What can hang from each mark
Z_988: Z_459
Z_789: Z_459 Z_741
Z_189: Z_789 Z_988
Z_670: Z_348 Z_459
Z_348: Z_988
Z_459: Z_670 Z_789 Z_988
Z_470: Z_189 Z_741

(in the rows, 128 means zero)
Known rows, with every way that one mark hangs from another
Z_670{Z_348{Z_988} Z_459{Z_789{Z_741}}}: [140 171 151 132 142  99 125 113 152 134 149 102 157  52 123 119 175  90
 165]
Z_470{Z_189{Z_789} Z_741}: [137 123 155 140 113 136 114 115 136 110 104  97  47  73  87 155 177 163
 156]
Z_789{Z_459{Z_988} Z_741}: [120 123  82 151 154  66 129 144 135 136 161 180 126 100  88 171 135 172
 135]
Z_470{Z_189 Z_741}: [157 126 144 131 130 145 111 113 132 117  86 112  99 100 115 150 166 147
 156]
Z_988{Z_459{Z_670 Z_789{Z_741}}}: [161 116 139 136 153  94  81 178 166 112 154 111 126 106 116 145 136 153
 149]
Z_988{Z_459{Z_670}}: [161 114 143 142 132 128 102 186 171 113 153 120 105 148 122 147 131 133
 109]
Z_988{Z_459{Z_670{Z_348} Z_789}}: [161 148 197 134 114 113  92 204 176 120 153 104 114 121  73 150 131 106
 139]
Z_789{Z_459{Z_670 Z_988} Z_741}: [126 114 110 159 153  83 124 171 159 127 179 176 116 109  88 178 158 191
 120]
Z_470{Z_189{Z_789}}: [114 135 146 136 135 141 123 136 131 125 101  98  88  93  73 138 163 146
 131]
Z_348{Z_988{Z_459{Z_789{Z_741}}}}: [178 145  91 144 160  85 102 133 162 121 126  91 123  79 126 129 128 111
 174]
Z_459{Z_670{Z_348} Z_789{Z_741} Z_988}: [109 137 168 135 133 113 118 186 164 123 170 141 135  96  56 165 174 156
 142]
Z_348{Z_988{Z_459}}: [177 142  96 150 139 119 122 140 168 122 126 100  97 121 131 133 123  91
 137]
Z_348{Z_988}: [149 148 106 144 133 135 144 107 149 127 120 106 114 110 138 119 143 104
 138]
Z_348{Z_988{Z_459{Z_789}}}: [180 154 128 140 132 111 104 131 160 117 127  73  94  96  98 124 129  87
 154]
Z_189{Z_789{Z_741} Z_988{Z_459}}: [140 112  79 125 138  67 118 166 140 106 189 131  63 107 103 139 102 141
 163]
Z_789{Z_741}: [124 119  91 132 154 104 125 131 131 133 129 146 157 110 155 133 126 152
 150]
Z_988{Z_459{Z_670 Z_789}}: [167 126 175 132 126 118  86 175 162 108 154  93  99 125  88 138 137 129
 126]
Z_670{Z_459}: [121 126 158 118 131 130 122 113 123 122 158 122 130 116 137 121 161 119
 104]
Z_459{Z_670}: [135 121 154 136 126 144 126 154 152 118 146 126 119 138 127 135 152 147
 110]
Z_459{Z_789{Z_741}}: [130 130 123 123 148  93 107 119 123 127 129 117 149  85 121 125 132 148
 166]
Z_459{Z_670{Z_348} Z_988}: [109 132 173 141 113 148 139 192 169 123 170 152 112 139  62 167 170 137
 104]
Z_670{Z_348 Z_459{Z_789 Z_988}}: [100 151 209 115 111 125 119 140 134 124 182 121 118  93  39 146 185 103
 112]
Z_470{Z_189}: [135 139 136 127 152 148 120 133 129 132  82 115 141 121 103 135 154 129
 133]

Rows
[ 96 142 173 119 138 100 115 142 136 128 180 138 146  75  67 150 184 128
 134]	Z_670{Z_348 Z_459{Z_789{Z_741} Z_988}}
[117 152 174 117 138  89 107 132 131 135 158 124 172  68 115 129 159 114
 156]	Z_670{Z_348 Z_459{Z_789{Z_741}}}
[189 147 154 149 131 127 103 155 183 106 147  70  82 107  97 130 153 104
 136]	Z_348{Z_988{Z_459{Z_670 Z_789}}}
[122 136 129 163 140  76 131 198 172 140 178 190 135 105  72 189 152 166
 130]	Z_789{Z_459{Z_670{Z_348} Z_988} Z_741}
[102 121 153 115 151 105 107 112 123 116 181 126 127  79  82 140 190 154
 122]	Z_670{Z_459{Z_789{Z_741} Z_988}}
[157 139 158 139 141  89  89 207 179 125 154 123 143 101 101 155 130 129
 162]	Z_988{Z_459{Z_670{Z_348} Z_789{Z_741}}}
[ 95 139 178 124 118 135 136 150 141 129 180 149 121 117  73 153 178 108
  96]	Z_670{Z_348 Z_459{Z_988}}
[147 126 143 118 106 124 129 117 125  96 141 106  17  87  68 145 163 146
 171]	Z_470{Z_189{Z_789 Z_988} Z_741}
[105 131 190 110 124 131 111 110 120 110 182 107 100  98  55 135 192 128
  99]	Z_670{Z_459{Z_789 Z_988}}
[171 166 112 147 147  81 107 162 175 134 126 102 142  73 110 140 122  87
 188]	Z_670{Z_348{Z_988{Z_459{Z_789{Z_741}}}}}
[183 137 117 152 157 102 101 158 186 110 146  88 111  89 126 135 153 130
 159]	Z_348{Z_988{Z_459{Z_670 Z_789{Z_741}}}}
[184 134 122 158 136 137 120 166 192 111 146  99  90 133 132 138 146 110
 120]	Z_348{Z_988{Z_459{Z_670}}}
[167 129 134 109 123 134 126 113 122 102 121 121  67 114  98 142 151 129
 173]	Z_470{Z_189{Z_988} Z_741}
[165 128 103 107 148  67  99 153 129 108 171 121 108 110  98 130  98 119
 180]	Z_189{Z_988{Z_459{Z_789{Z_741}}}}
[149 124 109 158 153  73 119 160 155 135 156 163 140 103 135 157 134 177
 141]	Z_789{Z_459{Z_670} Z_741}
[113 144 206 130 107 139 122 181 162 118 171 124 106 116  30 159 176 131
 120]	Z_459{Z_670{Z_348} Z_789 Z_988}
[156 135 164 145 120 123 109 214 183 126 152 132 119 144 106 157 124 109
 122]	Z_988{Z_459{Z_670{Z_348}}}
[173 120 132 123 112 109 105 149 141  90 146 100   4  99  64 159 142 134
 169]	Z_470{Z_189{Z_789 Z_988{Z_459}} Z_741}
[132 131  82 137 131  37 139 139 122 123 192 156  70  80  89 145 106 158
 171]	Z_189{Z_789{Z_459 Z_741} Z_988}
[137 124 109 145 128  53 136 165 146 112 211 154  60  90  88 151 129 177
 157]	Z_189{Z_789{Z_459{Z_670} Z_741} Z_988}
[146 155 167 155 115  92 129 188 167 144 154 158 130 118  89 163 128 128
 130]	Z_789{Z_459{Z_670{Z_348}}}
[154 136 145 157 114  88 111 120 136 121 113 116  43  57  67 172 161 167
 162]	Z_470{Z_189{Z_789{Z_459}} Z_741}
[152 163 152 155 117 148 150 163 186 130 137 116 121 115 119 137 162  99
 134]	Z_459{Z_670{Z_348{Z_988}}}
[177 175 148 144 121 106 112 159 173 129 125  87 112  92  82 134 124  60
 166]	Z_670{Z_348{Z_988{Z_459{Z_789}}}}
[117 124 186 128 119 143 115 152 148 105 172 112  89 122  46 150 185 157
 106]	Z_459{Z_670 Z_789 Z_988}
[156 174 185 146 110 138 132 152 177 125 138  88 117  91  87 129 169  93
 150]	Z_459{Z_670{Z_348{Z_988}} Z_789}
[170 176 145 171 118 100 146 167 187 142 147 135 117 101 100 153 145 105
 141]	Z_789{Z_459{Z_670{Z_348{Z_988}}}}
[155 125 111 128 156  77  84 154 141 122 133 112 136  97 116 137 112 135
 165]	Z_988{Z_459{Z_789{Z_741}}}
[114 115 148 133 147 119 113 155 151 109 171 129 118 103  73 155 181 179
 130]	Z_459{Z_670 Z_789{Z_741} Z_988}
[152 165 148 150 139 112 129 155 179 130 139 105 146  74 114 135 166 119
 173]	Z_459{Z_670{Z_348{Z_988}} Z_789{Z_741}}
[164 165 107 176 143  76 144 168 189 145 146 152 145  81 128 158 142 129
 162]	Z_789{Z_459{Z_670{Z_348{Z_988}}} Z_741}
